In the rows, zero is written as 128.
Known rows, with every step that occurs
movo > dube > ziser: [141 105 112 121 133 106 132 110 171  49 138 104 139 141 124  85 159 149
 162 158 135 143 124 117 106 122 120 117 132 156 145 214 108 127 142 179
 153 124 123  82 125 152 143 126 118 144  93  81 134 101 108 128 176 101
 114  77 162 142 117 151  43 173 132 114 120 164  91 123  95 114 142 124
 139]
mevezi > dube > ziser > mibu: [116  80 132  68 135 123 115 131 150  80 163  84  95 112 136  88 138 166
 121 136 134 101 100  86 134 137 112 127 122 121 155 206  72 145 172 167
 131  75 111  63  87 153 125 138 133 158 131 116 138 121 119 110 177 100
 107  59 175 147 127 131 112 154 181 140 106 152 105 101 204 144 123 122
 127]
mevezi > dube > batup: [100  89 161 123 138 152 107 141 135 112 144  97  89  94 158 151 171 135
 106 115 152  89 109  96 133 167 125 132 121 124 147 185 113 138 150  96
 151  89  59  75 110  71 122 134 132 140 141 144 129 108 128 125 126 105
 152 114 135 140 129 153 166 164 153 147 109 132 143  96 215 148 124 172
  96]
mevezi > dube > batup > ziser > mibu: [131  58 163 122 123 141  96 151 148 128 168  59 115 125 142 134 150 153
  93 131 158  64  92  96 127 185 139 105 107 121 162 173 100 148 148 115
 123  84  76  55 103  91 124 135 124 151 124 136 111 135 128 100 165 106
 133 124 142 143 125 156 143 154 168 160 121 155  89  90 207 150 136 152
  96]
dube > mevezi > batup: [118 128 121 143 155 125 109 138 164 131 157 106 158 110 160 116 146 104
 116 119 181  74 121 155 161 124 141 120 120 144 186 164 153 108 167  90
 126 105 134 128  93  58 104 141 132 131  97  80 126 120 154 123 125 125
 133 109 180 129  91 143 134  93 128 119 148 150 145  92 126 129 122 146
 108]
ziser > dube > batup > mevezi: [127 102 151 142 154 103 110 126 179 124 150 124 137 139 145 149 151 162
 120 132 160  67 115 131 114 191  56 124 104 171 155 154 134 120 140 138
 135  91 104 154  95 210  91 162 123 155  88 140 109  95 130 118 138 126
 156 109 117 162 107 132 142 129 176 147 144 167 145 104 169 142 128 120
  99]
dube > ziser > movo > mevezi: [111  76 107 125 120  99 140 124 151  46 164 115 128 149 115  95 151 165
 138 123 131  81  92 102 132 180 128 124 103 159 121 194  98 116 192 219
 110 100 127 123  59 196 117 152 143 153 128 121 143 137 134 118 163  83
 124  51 147 160 157 115  81 177 145 122 140 157 102  80 111 127 135 104
 128]
movo > dube > mevezi > batup: [170 124 143 151 145 116 121 106 182  97 165  94 151 119 137 113 158 134
 149 140 164 112 145 142 122  99 112 103 125 143 180 214 158 102 163 102
 162 111 140  76 119  56 136 129 115 127 103  57 137  86 131 126 144 108
 117 108 177 139  90 167  81 130 109 113 131 180 117  94  92 126 139 160
 104]
mevezi > batup > dube > ziser > movo: [148  71 123 158 134 105 114 153 172  88 184  65 212 134 168 107 138 119
 112 110 178  67 116 145 148 132  55 119 120 139 160 145 122 150 155 201
 163  81 138  96  84 137 107 146 115 148 148  84 150 157 147  86 168  73
 117  56 132 161 101 154  98 124 199 121 152 171 142  98 147 150 128 122
 136]
mevezi > batup > movo > dube > ziser: [163  67 128 144 108 125 116 136 166  88 176  45 139 122 152 121 159 112
 123 124 202 101 115 190 114  75 103 109 122 119 157 175 143 149 170 173
 171  74 135  80 116  89 112 119 113 125  47 111 134 111 149 177 147 111
 122  57 141 135 123 183  67 154 161 107 117 177 120  99 121 148 117 138
 110]
mevezi > batup > movo: [151  74 136 142 113 136 118 147 145 148 161  64 134 118 146 136 125 103
 110 109 188  97 112 191 134  82 109 112 123 100 146 119 149 152 172 140
 155  84 139 110 121  78 102 122 122 114  70 138 128 116 155 184 110 124
 140  92 120 128 124 170 119 124 164 111 121 147 144 110 144 158 112 141
 110]
batup > mevezi > dube: [124  80 141  82 125  83  97 135 134 123 154  67  57 124 146 131 124 141
 112 120 144 127 155 126 122 120  21 107 119 122 154 153  72 114 119 142
 135  80  93  88 156  63  65 102 122 124 165 186 124 116 138  78 114 110
 121  93 137 164  95 168 188 146 159 150 143 154 122 102 189 169 155  96
 127]
ziser > movo > mevezi: [142  95 141 130 102 106 137 106 142  98 158 126  98 132  93 141 128 178
 142 109 116  90 125 103 129 153 104  98 110 123 104 162 147 100 177 166
 123 106 151 129  76 164 120 137 149 144 179 150 128 133 148 115 120  76
 135 106 105 157 164 123 127 161 121 125 139 162 128  71 105 136 141 120
 109]
movo > mevezi > batup > ziser > mibu: [166  38 142 153  83  98 103 118 104  97 193  34 142 125  89 136 140 138
  96 148 175  72 124 149 147 119 100  62 114 100 111 130 163 121 160 154
 132  89 151 122 100 123 112 128 145 115  96 179 105 157 147  95 121 143
 119 107 147 121 116 173  90 183 133 118 160 166  68  74 114 146 154 125
  79]
batup > ziser > movo > dube > mevezi: [169 107 132 148 113  80 125 122 210 130 170  82 161 166 134 103 125 174
 143 116 138  87 118 138 114 167 173 104  97 160 180 155  90 123 144 146
 129 100 140  78 107  93 119 129 115 132 124  69 110 142 136  81 193  49
 122 153 129 141 125 147 100 126 115 135 158 179  49  84  96 133 161 118
 120]
mevezi > batup > movo > dube > ziser > mibu: [191  60 131 140 100 117 115 132 177  97 183  33 133 139 136 113 137 129
 122 137 200 100 113 169 110  82  94 102 119 108 153 175 153 157 188 179
 154  70 152  70  93 143 114 132 118 145  58 100 138 104 150 175 162 108
 113  42 149 140 139 170  43 145 174 105 117 186 108 101 117 148 116 130
 113]
dube > batup: [118 107 145 171 148 149 118 153 141 112 125 132 126 133 144 161 181 121
 106 133 158  87  98 106 125 207 148 142 112 163 142 151 153 136 147 106
 112 130  75 116  87 127 129 157 133 141 104 121 117 125 129 129 141 122
 154 123 125 124 145 135 116 152 126 133 133 126 138 104 138 124 122 153
  90]
batup > ziser > movo > mevezi > dube: [133  53 149 121  86  93 110 126 148 121 179  67 122 141 109 127 127 176
 111 112 125  69 112 120 133 156 136  94  94 138 129 146  83 120 154 168
 129  89 125  95 102  88 108 118 129 124 148 158 105 157 147  87 151  66
 117 133 107 145 130 153 145 169 131 140 152 173  62  72 144 153 164 123
 116]
mevezi > dube: [115 106 146  86 131 141 107 127 117 126 131  96  96  90 132 126 140 143
 131 118 130 118 130 107 131 106 107 115 126 109 141 173  86 127 148 123
 148  98 101  85 134  65 125 116 127 135 154 155 127 108 120 132 124 107
 134 114 134 142 113 148 180 150 156 140 107 133 134 107 201 139 130 143
 135]
batup > movo: [132  85 122 129 100 125 119 143 152 153 124  90  98 135 133 132 123 126
 112 113 141 102 133 155 107 114 135 138 137 122 133 114 108 144 162 134
 130  98 117 106 125  81 101 107 121 125  71 130 122 117 143 209 119 119
 134  99 113 129 168 145 137 140 136 133 110 135 117 121 131 151 105 110
 131]
mevezi > batup > movo > dube: [181  81 150 149 103 121 118 129 159 123 164  47 129 111 141 138 139 111
 119 116 194 105 128 191 118  60  87 105 126  99 153 146 164 148 160 142
 174  84 139  78 132  71 115 114 112 115  66 123 134  98 150 182 125 118
 135  86 124 133 121 180  91 141 158 105 117 170 126  97 119 149 127 148
  98]
movo > mevezi > batup: [135  63 141 141  99 118 111 116  92  84 173  78 121  97  95 148 154 117
 111 139 165  84 133 148 152 100  87  73 114 100  93 153 170 114 159 140
 143 107 142 131  97  88 116 123 150 110 116 185 127 130 143 118  82 150
 127  99 142 131 116 171 114 186 119 106 138 153 125  77 117 142 145 143
  89]
mevezi > dube > ziser > batup: [109  93 134  75 142 103 122 138 146  89 164 106  78 121 146  90 139 152
  94 112 138 122 103  70 135 108  96 121 121 136 159 201  57 142 165 181
 126  83  99  67  96  97 109 145 129 152 124 122 139 115  99 152 161  99
 137  73 156 145 137 129 126 174 186 130 105 155 138  98 213 151 125 128
 129]

Rows
[188 130 152 132 111 108 145  92 192 105 144 127 118 146 121 131 124 183
 172 111 120 139 128 115  96 125 116 109 112 134 149 192 151 119 149 164
 146 114 161  87 104 172 153 131 116 150 164  88 132 105 132 118 167  47
 126 110  89 157 157 127  90 134 137 119 132 174 124  96 104 127 142 132
 127]
ziser > movo > dube
[152  71 153 127 101  72 132 125 145 129 170  90  59 169  98 149 116 162
  63 120 137 109 152  96 127  87  82  92 135 124 118 130 124 124 189 173
  95  92 133  86  94  97  96 125 132 143  75 138 118 116 131 215 118 128
 145  86 112 125 207 138 113 186 149 118 118 165 131  71 112 167 121  98
  86]
ziser > batup > movo > mevezi
[140  78 152 102 100 113 123 103 137  92 165 107  85  99 103 137 139 177
 146 104 113  83 124  87 127 134  97  91 109 112 105 201 124 104 191 157
 128  87 136  97  82 121 127 126 141 142 190 159 126 116 143 117 117  65
 132  90 103 171 151 136 150 176 133 129 127 166 134  56 152 142 141 135
 104]
ziser > movo > mevezi > dube
[108  90 128  69 127 118 122 130 163  83 156  99  95 107 150  90 140 161
 140 101 137  97  88  87 128 141 113 132 103 134 150 213  68 137 175 180
 141  66 118  86  83 133 117 139 118 154 152 119 140 111 127 119 170  62
 128  68 149 159 131 128 138 143 178 131 115 155 131  91 203 138 128 134
 140]
mevezi > dube > ziser > movo
[112 112 111 114 133 114 137 137 188  75 156 132 125 147 148  78 140 157
 141 113 136  96  77 105 131 173 143 151 102 160 141 180  94 138 180 209
 113  98 127 124  64 209 123 156 127 151 132  90 146 139 135 117 187  62
 121  63 144 157 154 106  76 135 160 119 134 149 109 109 116 124 131 112
 140]
dube > ziser > movo
[127  86 143 166 143 113 106 151 140 108 137  95  96 156 152 165 168 127
 101 130 177  88 132 118 119 223  77 129 112 166 155 138 131 132 124 114
 113 109  62 116 110 120  83 137 124 128 115 157 109 127 142  92 119 125
 148 108 132 146 124 153 131 153 147 139 156 143 123 101 136 150 126 125
  86]
dube > batup > mevezi
[ 82  48 131  95 112 118 101 121  95  47 157  81  87  97 101 103 160 150
 116 146 123  82 126  87 139 128  92  90 121 132 107 217  83 104 181 169
 141  97  97 100 101  84 110 117 146 129 123 182 139 120 118 128 109 128
 125  57 165 142 124 158 132 228 123 133 112 152 100  69 166 144 153 125
 106]
movo > mevezi > dube > ziser
[106  70 136  67 135  99 112 146 161 101 164  81  65 132 145  95 139 146
  87 105 148 110 111  86 129 109  92 119 117 128 155 199  47 149 181 186
 129  66  97  53  87  77  92 131 121 149  96 119 134 110 115 181 160  94
 129  50 153 139 152 142 130 172 188 139 105 161 137  84 207 165 121 113
 125]
mevezi > dube > ziser > batup > movo
[153  69 129 145  87  85 118 121 152 118 173  81 132 157 101 125 126 174
 118 120 127  78 110 135 135 167 148  94  97 140 120 125 100 124 146 174
 116  99 143 118  97 122 110 124 130 117 141 143 105 169 150  88 157  81
 127 146 106 131 138 149 113 157 121 134 168 164  56  77 108 139 163 111
 104]
batup > ziser > movo > mevezi
[125  53 127 131  80 110 111 124 116 109 145  71  75 134  96 135 128 144
 111 133 143  82 158 146 113 111 121  93 134 124 103 130 113 111 187 153
 132 106 122 104 108  75  93  98 137 118  68 168 122 115 151 204  93 143
 133  90 125 134 175 160 144 193 109 128 111 141  96  77 106 157 125  99
 114]
batup > movo > mevezi
[120  72 140 162 130 153 120 165 159 128 131  94 105 144 155 158 169 125
  98 126 176  75 112 127 106 204 156 141 126 147 146 138 136 139 174 103
 118 108  73  99  90 101 107 136 126 134  48 119 121 112 148 186 128 115
 167 103 117 131 178 153 124 164 131 137 116 138 130 104 135 140 110 142
  91]
dube > batup > movo
[133 104 132 140 121  94 109 127 166 162 152  93 192 159 125 115 118 159
 122 137 135  79 103 171 128 145 135 105 106 145 147 110  87 132 114 152
 140  99 130 149 132 159 112 129 123 130  74 124  96 142 123 105 172 130
 138 166 124 122  97 131 135 119 154 144 150 160  73 121 152 134 148 114
 127]
batup > ziser > dube
[151 136 133 145 137 113 117 108 183  93 138 111 135 133 128 104 148 150
 166 148 135 115 157 113 115 123 129 112 133 156 177 214 128  96 157 103
 145 129 128  81 125  62 137 121 120 142  98  47 130  85 127 124 154 109
 123 116 171 138 114 152  89 145  94 130 121 173 106 100  80 121 139 134
 119]
movo > dube > mevezi
[172 105 135 156 134 104 110 116 183 107 167  69 172 137 144 105 159 131
 145 142 178  98 133 155 129 108 136 101 110 147 187 192 135 113 145 119
 161 106 133  82 125  43 121 122 120 120  81  59 119 109 128 101 165 108
 120 131 172 126  82 172  81 134 102 118 144 183  81  94  94 129 154 140
 103]
movo > dube > mevezi > batup > ziser
[196 108 140 155 126  92 111 109 199 104 185  58 170 152 137 100 139 154
 140 150 171  86 128 143 122 115 134  84 118 136 189 197 153 114 165 123
 149  93 147  69 113  87 129 131 112 143  87  46 118 111 139  99 180 101
 104 117 182 133  98 168  59 132 121 119 150 190  72  87  88 125 142 131
 105]
movo > dube > mevezi > batup > ziser > mibu
[108  68 114  84 133  85  95 140 143  89 162  60  64 122 150  98 139 141
 110 120 161 113 132 116 122 141  25 118 124 137 159 175  42 122 134 178
 133  77  85  82 130  87  65 112 125 128 137 171 129 125 138  77 138 106
 110  49 161 159  97 159 151 155 167 143 138 160 111 100 196 165 145  90
 136]
batup > mevezi > dube > ziser
[132  69 111 159 126 112 106 157 156  88 176  61 223 120 152 106 144 104
 102 132 190  76 121 163 145 119  58 113 129 138 158 139 123 150 152 187
 168  87 127  97 112 113 103 142 110 139 126  96 140 156 139  94 152 108
 116  61 157 157  89 164 100 133 193 124 156 164 135 116 144 151 128 121
 139]
mevezi > batup > dube > ziser
[128  71 163 126 125 128 106 144 157 124 164  74 105 117 161 144 158 161
 100 101 155  66  82  96 122 188 145 115  95 142 162 184  90 145 152 124
 139  80  74  71  89  73 113 138 126 135 144 132 114 136 133  99 162  68
 150 126 118 153 121 152 159 155 169 150 130 145 103  75 213 153 141 160
  97]
mevezi > dube > batup > ziser > movo
[161  69 117 155 137 108 108 156 159  87 185  47 221 136 150 105 126 125
 104 135 189  77 119 151 151 121  52 115 129 117 154 139 133 160 156 191
 161  79 141  96  98 161 110 154 117 156 124  91 136 164 144  85 167 102
 110  47 169 158 106 162  77 124 205 132 146 172 124 103 144 149 123 117
 130]
mevezi > batup > dube > ziser > mibu
[172  89 129 130 101 101 119 137 155 154 163  72 159 181 117 118 102 166
  97 144 136  98 119 146 132 156 156 104 116 125 145  93 110 145 118 156
 111 105 140  98 123 167 118 127 127 132 102 117 104 170 143  84 185 114
 102 146 135 122 132 133  87 118 146 150 149 146  40 114 120 144 143 104
 123]
batup > ziser > mibu
[179 129 155 145 132 103 131 108 214 107 168 106 137 128 143 115 143 168
 177 103 154 101 115 127 112 127 120 115  98 143 185 217 167 114 182 141
 145  90 154  93  81 122 135 146 120 161 158  54 134 101 145 109 164  42
 127 102 121 175 123 132  82 107 134 112 143 183 132  77  93 129 136 148
 107]
ziser > movo > dube > mevezi > batup
[127  68 164 120 108 117 124 117 146  84 173 105  82 109 110 156 164 181
 129  98 137  62 114  75 120 173 111 101 101 125 116 205 135 113 198 146
 123  87 111  93  62 124 125 140 142 150 180 156 123 112 141 126 119  65
 148  91 101 165 160 134 155 190 135 130 135 166 131  54 158 145 136 149
  83]
ziser > movo > mevezi > dube > batup
[114  35 143  97  75 113  97 124 114 111 142  47  60 108 109 133 135 156
 105 122 135  74 151 130 118 103  98  96 142 103 114 163  90 119 193 137
 138  89 111  82 119  36 101  92 134 120  80 180 119 107 147 202  96 129
 128  81 131 138 165 178 172 205 126 138  99 152 109  73 159 170 127 105
 109]
batup > movo > mevezi > dube
[157  91 150 169 128 105 113 115 172  78 149  79  98 146 135 156 172 145
 137 152 170 114 146 117  93 167  68 111 118 165 158 189 140 120 121 129
 147 121  92  70 131 108 116 130 116 143 110 119 121  90 127 100 143  98
 131 102 129 150 122 169  79 182 117 132 144 172 100 102 105 137 148 142
  95]
movo > dube > batup > mevezi
[156  88 134 161 124 114 116 146 141 118 169  60 208 106 153 139 133 105
 100 126 185  86 141 171 149 101  40 102 134 111 152 116 145 146 135 156
 169  86 136 105 134  86 110 131 120 132 151 109 138 148 141  98 130 117
 120  93 127 155  89 173 126 118 184 127 148 164 143 113 148 155 129 133
 122]
mevezi > batup > dube
[115 110 115 156 144  94 108 142 175 127 143  91 215 147 151 109 128 140
 119 136 134  60 175 120 138 167  87 121 153 168 172 139  76 107 153 113
 143 118 123  87 116  43 104 127 121 149 147  43 126 153 134  88 142 101
 119 108 165 161 120 154 158 126 130 159 148 151 123 101 118 147 132  93
 146]
batup > dube > mevezi
[131 132 140 136 158 119 120 123 187 144 160 119 191 111 149 110 132 139
 137 121 169  50 113 168 138 116 107 112 106 146 180 175 149  98 167 110
 154  85 155 174  90 156 105 156 127 155  79  76 121  89 134 142 134 132
 150 116 163 147  81 116 147  85 159 129 129 165 152  95 155 134 127 141
 108]
ziser > dube > mevezi > batup
[110 147 135 120 159 113 123 122 189 143 138 139 174 132 138  99 117 164
 148 136 132  60 126 138 135 142 125 118 115 164 172 177 126  94 171 104
 135  98 146 167  88 168 112 156 131 161  82  70 122  87 118 140 139 137
 141 123 159 144  99 104 157  91 139 138 124 163 142 109 150 120 129 121
 121]
ziser > dube > mevezi
[136  44 138 156  95 105 104 131 103  94 182  49 144 110  94 142 149 123
  95 139 170  80 123 164 158 109 106  66 109 113 102 133 142 112 149 159
 137 100 137 129 117  69 102 116 147  98  98 191 109 150 145  91 113 146
 120 124 141 120 101 179 114 195 118 108 159 155  82  75 114 141 160 133
  86]
movo > mevezi > batup > ziser
[132 109 124 155 142 110 109 156 167 146 168  80 178 128 162 111 147 103
 108 122 195  54 106 176 155 141 155 113 108 154 184 141 131 115 152  99
 134  90 137 119  97  29  96 137 125 115  77  79 112 152 153  92 154 119
 130 133 178 124  83 153 126  99 127 123 158 157 101  93 123 138 138 136
 101]
dube > mevezi > batup > ziser
[167 120 140 123 131  51 129 132 159 137 169 110  69 176 125 143 101 150
  69 108 143 151 158  97 125 117  18 110 123 138 150 120 111 132 122 176
  95  96 130 104 130 120  78 144 123 143 139 134 114 129 129 116 137 119
 134 107 113 141 152 129 127 137 176 127 155 169 146  92 128 169 128  88
 105]
ziser > batup > mevezi
